Every row comes from one small tree of marks. The marks that hang from a mark follow it in brackets, in the order of their numbers. Every link used is in the known rows. Which tree was each row made from?
Known rows:
Z705[Z285]: [-15.9  -6.1  12.9  -4.8 -49.3  40.4   8.1  24.7  46.9   4.8 -29.2  -2.2
  11.5  15.0  18.3 -17.3   0.1  -9.7  13.4 -10.4  27.8   6.7   0.6]
Z861[Z38 Z812[Z705[Z909]]]: [ 23.7  21.7 -16.9 -41.4  -4.8  44.4 -30.8 -37.3 -47.0  25.6 -22.6  13.5
  19.7 -10.6   1.7  19.0 -23.9 -21.0  26.4  14.4 -33.7 -12.6 -24.3]
Z38[Z705 Z861[Z285 Z572 Z812]]: [ -8.7 -56.9 -13.3   6.2  19.0 -63.8  13.2  -5.0 -28.1 -25.7  30.7   6.4
 -17.7  19.5 -27.9  -2.2 -26.0 -24.0 -36.9   6.6 -17.4  39.6  49.7]
Z705[Z38[Z861] Z285]: [ 11.5   8.9  33.5   6.4  -8.5  29.8  42.4   9.6  24.5 -27.5  -1.3 -14.9
   0.8 -25.5  29.3 -74.7  18.4  14.7   1.6 -49.7  24.5  30.3   3.8]
Z265[Z572]: [-48.8  13.0   5.4   4.0 -60.1  29.1 -15.6  29.4 -18.6  28.0 -21.5  18.2
  17.6  22.3  15.4  16.8  19.5  26.6   4.8  15.0  45.8 -12.7 -35.9]
Z988[Z812[Z705[Z38]]]: [  5.2  42.0 -14.8   6.6   0.3  55.7 -25.3 -15.6   1.6  -3.2   0.3 -12.1
  24.6  35.1 -19.2 -30.5  11.9 -27.6 -14.9   5.5  38.6 -27.5 -38.4]
Z38[Z861[Z285[Z705[Z572 Z909]]]]: [-36.0  -0.7  14.7   6.8   2.8 -41.9  23.1   1.5 -29.4 -14.0  -0.3 -10.3
 -27.0  20.8 -14.6   6.1 -14.8  20.6   2.4 -18.6  -2.2  12.8  34.3]
Z705[Z285[Z861] Z572]: [-34.1  27.5  38.2  17.9  -8.8 -21.2  27.7  27.3  56.6   8.4  20.2   0.4
 -27.0  23.2  26.8 -29.7  20.8  28.6  19.0 -18.6  15.3 -13.0   9.9]
Z812[Z705[Z38]]: [  5.5  -3.0   1.5  -6.9   1.4  54.4 -21.8 -15.1 -12.8   0.8  -3.8  -9.5
  43.7  -4.4  12.8 -39.0  25.4 -10.8 -11.9  15.2  38.7 -14.8 -23.7]
Z861[Z38[Z705[Z285]] Z572 Z812]: [  0.8 -12.9  -5.8  -4.3  -7.4 -11.1  -0.9   1.2  31.2   9.7   4.9  16.1
   4.2  -0.8   7.0   5.1 -15.7 -29.3 -37.1  19.6 -46.0  46.1  16.0]
Z812[Z705[Z38[Z861[Z285 Z572]]]]: [  0.5  -7.9  11.0   3.6  35.1  11.8   6.7   1.8 -30.6 -19.3  12.6  -3.3
  32.9  -9.6  -3.2 -40.9  17.2  -2.7 -27.7   0.9  16.1  11.9   8.1]
Z705[Z38]: [  4.6 -10.5   3.4   8.3 -29.5  52.2  -9.9   5.1  18.1  -3.7 -10.9   4.9
  29.8   5.4  21.7 -34.4  15.1  19.9   9.0 -23.3  36.6  -3.8 -15.2]
Z812[Z705[Z572 Z909[Z861]]]: [-26.2   4.0   3.0  19.3   9.6   2.5  -5.0   1.9 -25.6  13.9   3.3 -14.6
  17.1   6.0  14.4  -2.2  31.4  13.6  18.9  15.7  22.5 -57.0 -18.4]
Z705[Z38[Z861] Z285 Z909[Z785]]: [ 41.1   5.9  25.5  -1.5   3.0   4.3  55.8  33.0   0.9 -21.8 -18.0 -21.7
  -1.2 -74.3  16.4 -29.7  28.3  33.9  10.8 -57.6  21.8  15.4   0.5]
Z285[Z705[Z38 Z909] Z861[Z812]]: [ 54.6  19.3 -16.4  -6.7  47.5 -32.1   3.2 -40.6  -0.8 -22.3  29.2 -14.9
 -54.3 -39.3   9.1 -18.7  10.9  10.0   9.7  10.8   8.7 -10.8 -14.7]
Z38[Z705[Z285 Z909]]: [ 10.2 -22.3  -8.2 -19.6 -47.2  -6.0   9.8   2.9  27.9  13.2 -22.8 -27.3
   0.4 -16.1   3.1  -6.2  -0.2 -21.3 -13.7  -8.6  32.8  23.1  26.8]
Z861[Z38[Z705[Z909]] Z285 Z572]: [ -6.3 -16.8  -0.7 -15.8 -20.5 -39.2   1.0  23.0   2.9  22.8 -21.4  15.5
  19.0  -2.2 -31.4  56.9 -38.9   4.4 -32.8 -21.7 -44.0  66.0  69.9]
Z38[Z705[Z285[Z861] Z572 Z909]]: [ -3.0   3.8  12.3  -1.1 -14.3 -54.6  25.0   4.8  35.1  15.2  17.5 -24.7
 -30.4 -10.7  10.4 -16.9  16.5   9.1  -8.8 -15.5  23.0   6.7  34.5]
Z861[Z38 Z285[Z705[Z572]] Z812]: [-31.2  21.1  -2.2 -23.5 -15.1 -11.9 -32.6 -36.5  -4.7  26.7   0.5  20.3
 -26.2  34.8 -11.6  36.7 -59.8  -3.9   7.0  18.1 -71.1  32.4  16.1]
Z909[Z785 Z861]: [-29.2 -60.0  23.3  41.9  -2.1  -2.8  -5.9  13.1  -6.0 -16.5 -11.5  -6.0
  10.6   3.9  -1.6  63.3  30.8  29.5  23.7   0.4  14.5 -57.5 -23.7]
Z861[Z38 Z572 Z812]: [ -8.3  -5.2 -10.1   6.0  -4.6  19.2 -13.3  16.6   6.4   8.0  -7.0  41.2
  19.4  22.1   7.7  23.9 -16.0  -2.8   0.4  13.2 -45.3   8.0  -9.4]
Z285[Z705 Z861[Z812]]: [  6.5  -1.5  -6.6   0.4  36.8 -35.3 -13.4 -42.9   7.5 -22.0  28.2  -7.5
 -53.6  11.4  -1.7   8.6   4.4 -10.3   2.4  40.4   4.6 -22.0 -13.3]

Write each row's tree:
[ 34.6 -13.8  -4.8   0.2 -19.2  27.6   3.7  28.5  -6.5   1.4 -26.6  -1.5
  26.6 -42.4   8.9  11.0  25.5  38.8  16.8 -31.9  33.8 -16.6 -17.8]	Z705[Z38 Z909[Z785]]
[ 12.5 -41.0  10.0  20.7  34.8   9.2  -7.0 -15.5 -11.0 -21.3  14.2 -10.9
   2.4 -35.6  11.3  13.8  29.3  -3.8  15.4  24.9  -2.4 -45.0 -43.2]	Z909[Z785 Z861[Z812[Z705[Z38 Z285]]]]
[  4.7  45.6  -0.2 -32.2  -5.7  29.0 -10.5 -20.2 -15.2  34.3  -9.4   8.6
   5.0 -11.4  19.3  -6.6 -16.3 -15.0  22.3  11.9 -41.7  -2.7 -19.0]	Z861[Z38 Z812[Z705[Z285 Z572 Z909]]]
[  5.0  69.0  10.9 -10.5  12.6  26.4  -6.2 -19.9  14.0   0.5  -1.5 -14.6
  -2.4  22.1 -26.3  -5.9  -0.9 -32.1  -7.8  -4.1   6.6 -12.5 -18.3]	Z988[Z812[Z705[Z285[Z861[Z38]]]]]
[ -9.7 -22.8 -32.0 -21.8 -17.1  -0.9 -35.5 -27.0  -3.1   2.8  -3.0  13.7
 -23.9  35.5 -19.0  23.2 -53.0 -31.1   9.5  36.3 -18.5  14.8   8.7]	Z861[Z285[Z705] Z812]
[-14.4  75.1   6.4  12.7   3.0  16.4   3.8  -4.6  10.7  12.7  -2.9 -21.4
  -2.7  21.3 -10.6  -5.5   6.7 -10.9   7.0 -10.4  -2.0 -30.4 -24.5]	Z988[Z812[Z705[Z285 Z572 Z909[Z861[Z38]]]]]
[ 17.3 -10.4   2.7   9.0   4.1  30.0   9.0 -15.3 -21.6 -27.8  13.5   5.7
   2.0  -3.9  19.0 -54.4   6.8  14.4  16.3 -27.8  14.9  -3.2 -18.3]	Z705[Z38[Z861[Z812]]]
[ 23.5  -1.1   8.6 -21.4  13.3 -25.8 -14.1 -51.3 -11.3   0.9  21.1   8.3
 -29.0  -2.1  -7.4  23.3 -15.5  -1.4  11.2  -6.1 -26.3  -1.9   9.9]	Z285[Z861[Z38[Z705] Z812]]
[-18.2 -33.4  -0.7  37.8  20.4 -39.0   7.9  18.6   8.4 -19.0 -11.4 -24.9
 -11.6 -15.2  -3.0  54.3  35.1  15.0 -17.0  32.9  13.1 -25.6  -9.6]	Z285[Z705[Z909[Z785 Z861[Z572]]]]
[-18.8  55.8   1.6  15.9  18.4  14.9  -5.8 -10.8 -13.3  -5.3  24.0  -9.9
   4.8  46.2 -25.9 -38.4   1.4  -7.7 -15.0 -12.1  16.1 -15.4 -13.3]	Z988[Z812[Z705[Z38[Z861[Z285]] Z572]]]
[-25.8 -20.8  -9.2   7.4 -39.9 -26.6  -5.6   4.5   7.4  25.2   0.0 -14.6
   2.6  19.9   5.6   2.0  12.0   8.2 -12.4   0.1  30.7  -9.7  19.0]	Z38[Z705[Z572 Z909]]
[ -9.2 -38.1 -36.5   2.4  -8.6  -4.1 -16.4  36.6   8.0   1.4   2.9  48.5
   7.7  42.0 -15.3  21.5 -42.8 -16.1   8.0  19.6 -22.8  14.7  19.2]	Z861[Z285 Z572 Z812]
[ -3.6 -42.0  -1.7  21.6  11.9 -58.5  36.9  19.3 -24.7 -24.3   6.6 -17.5
  -1.1  -8.3 -10.4  -4.9  20.4   2.7 -38.6 -13.0  22.2  17.0  38.9]	Z38[Z705[Z909] Z861[Z572]]
[ -5.7   8.4  29.3  13.8  23.7 -24.3  12.4  17.7  14.1  -6.5   7.7  22.1
  -1.6   5.8  -2.0  29.4  12.8  33.6   0.1 -20.9 -16.8  -1.3  18.2]	Z285[Z861[Z38 Z572]]
[-32.2 -18.0  17.3   1.3   1.7 -24.7  12.5 -11.0 -27.8 -25.2  -5.4 -10.3
 -19.6  24.8 -21.5   7.9 -20.4   3.9  -6.0 -10.9   1.3  21.0  32.1]	Z38[Z861[Z285[Z705]]]
[ 24.4   8.0 -14.9 -58.8  -1.1  15.5 -34.4 -27.3 -60.0  29.9 -26.7  22.8
  13.4 -18.5 -30.9  62.0 -57.2 -17.8  25.5   5.9 -61.1  11.9   7.4]	Z861[Z38 Z285 Z812[Z705[Z909[Z785]]]]
[  9.6  53.7  -6.4   0.5  -1.9  55.4  -9.3  -7.8  26.3  -4.1  -1.7 -19.5
  17.4  20.8 -11.9 -46.9  10.4 -36.2 -17.7  -0.3  35.3  -9.2 -32.8]	Z988[Z812[Z705[Z38 Z285]]]
[ 45.4   9.7 -27.6 -29.5   1.6  48.6  -8.7 -15.5  -7.8   5.5  -4.3  -0.8
  10.9 -31.1  21.1 -48.3  -2.0 -30.8  19.9  16.7  13.0  -8.7 -31.4]	Z861[Z812[Z705[Z38 Z285 Z909]]]
[ 16.0   8.9 -24.5 -33.9  18.6  -1.6 -17.5   7.5 -34.8  22.1 -11.5  37.0
  21.6  -6.8 -22.9  39.8 -49.0 -20.8   0.2  14.8 -66.6  31.7  22.3]	Z861[Z38 Z285 Z572 Z812[Z705[Z909]]]
[  9.1  38.3  24.4  14.4  13.7  -5.9  25.7   5.6  56.4  -1.2  46.9   6.1
 -33.9  -9.3  43.8 -78.6  21.1  30.6  20.0 -24.7   4.1  -0.8  -8.7]	Z705[Z38 Z285[Z861[Z812]] Z572]
[  2.1   6.0 -24.6 -17.5   9.2 -29.4 -10.3   4.3  -2.7  11.6 -11.4  27.6
 -13.4   0.6 -21.4  53.0 -52.9 -11.2 -11.4  19.7 -72.6  50.1  30.1]	Z861[Z38 Z285[Z705[Z909]] Z572 Z812]
[ -2.0   6.7   7.4  24.4 -16.0   3.4  10.3  41.7   6.7  17.4  -2.2   1.8
  16.1 -18.0  23.0  -4.6  39.0  63.0  15.8 -28.8  25.9 -29.5 -18.5]	Z705[Z38 Z572 Z909[Z785]]
[-34.9 -56.8  20.4  28.6  10.0 -37.0 -10.1  -2.4  -4.7 -19.1  -6.9 -14.0
 -13.7   3.2 -24.7  81.8   2.9  18.2   3.8  13.6  -8.9 -21.8   5.7]	Z909[Z785 Z861[Z285[Z705]]]
[ 37.1   0.0 -33.1   0.0  28.7  22.1   8.3  27.4  12.7  -4.2   9.8  12.2
  19.2 -29.3  22.0 -47.6  15.2 -28.8 -12.8  32.4   5.1   4.0 -21.0]	Z861[Z572 Z812[Z705[Z38 Z285 Z909]]]
[ 15.0 -52.5  -9.0  13.7  -0.1 -46.0  18.7  13.6  21.8  -6.9   2.1 -21.8
 -12.7 -36.9   0.1  23.9  16.2 -14.8 -16.9  12.1   5.8   1.2  13.3]	Z38[Z705[Z285 Z909[Z785 Z861[Z572 Z812]]]]
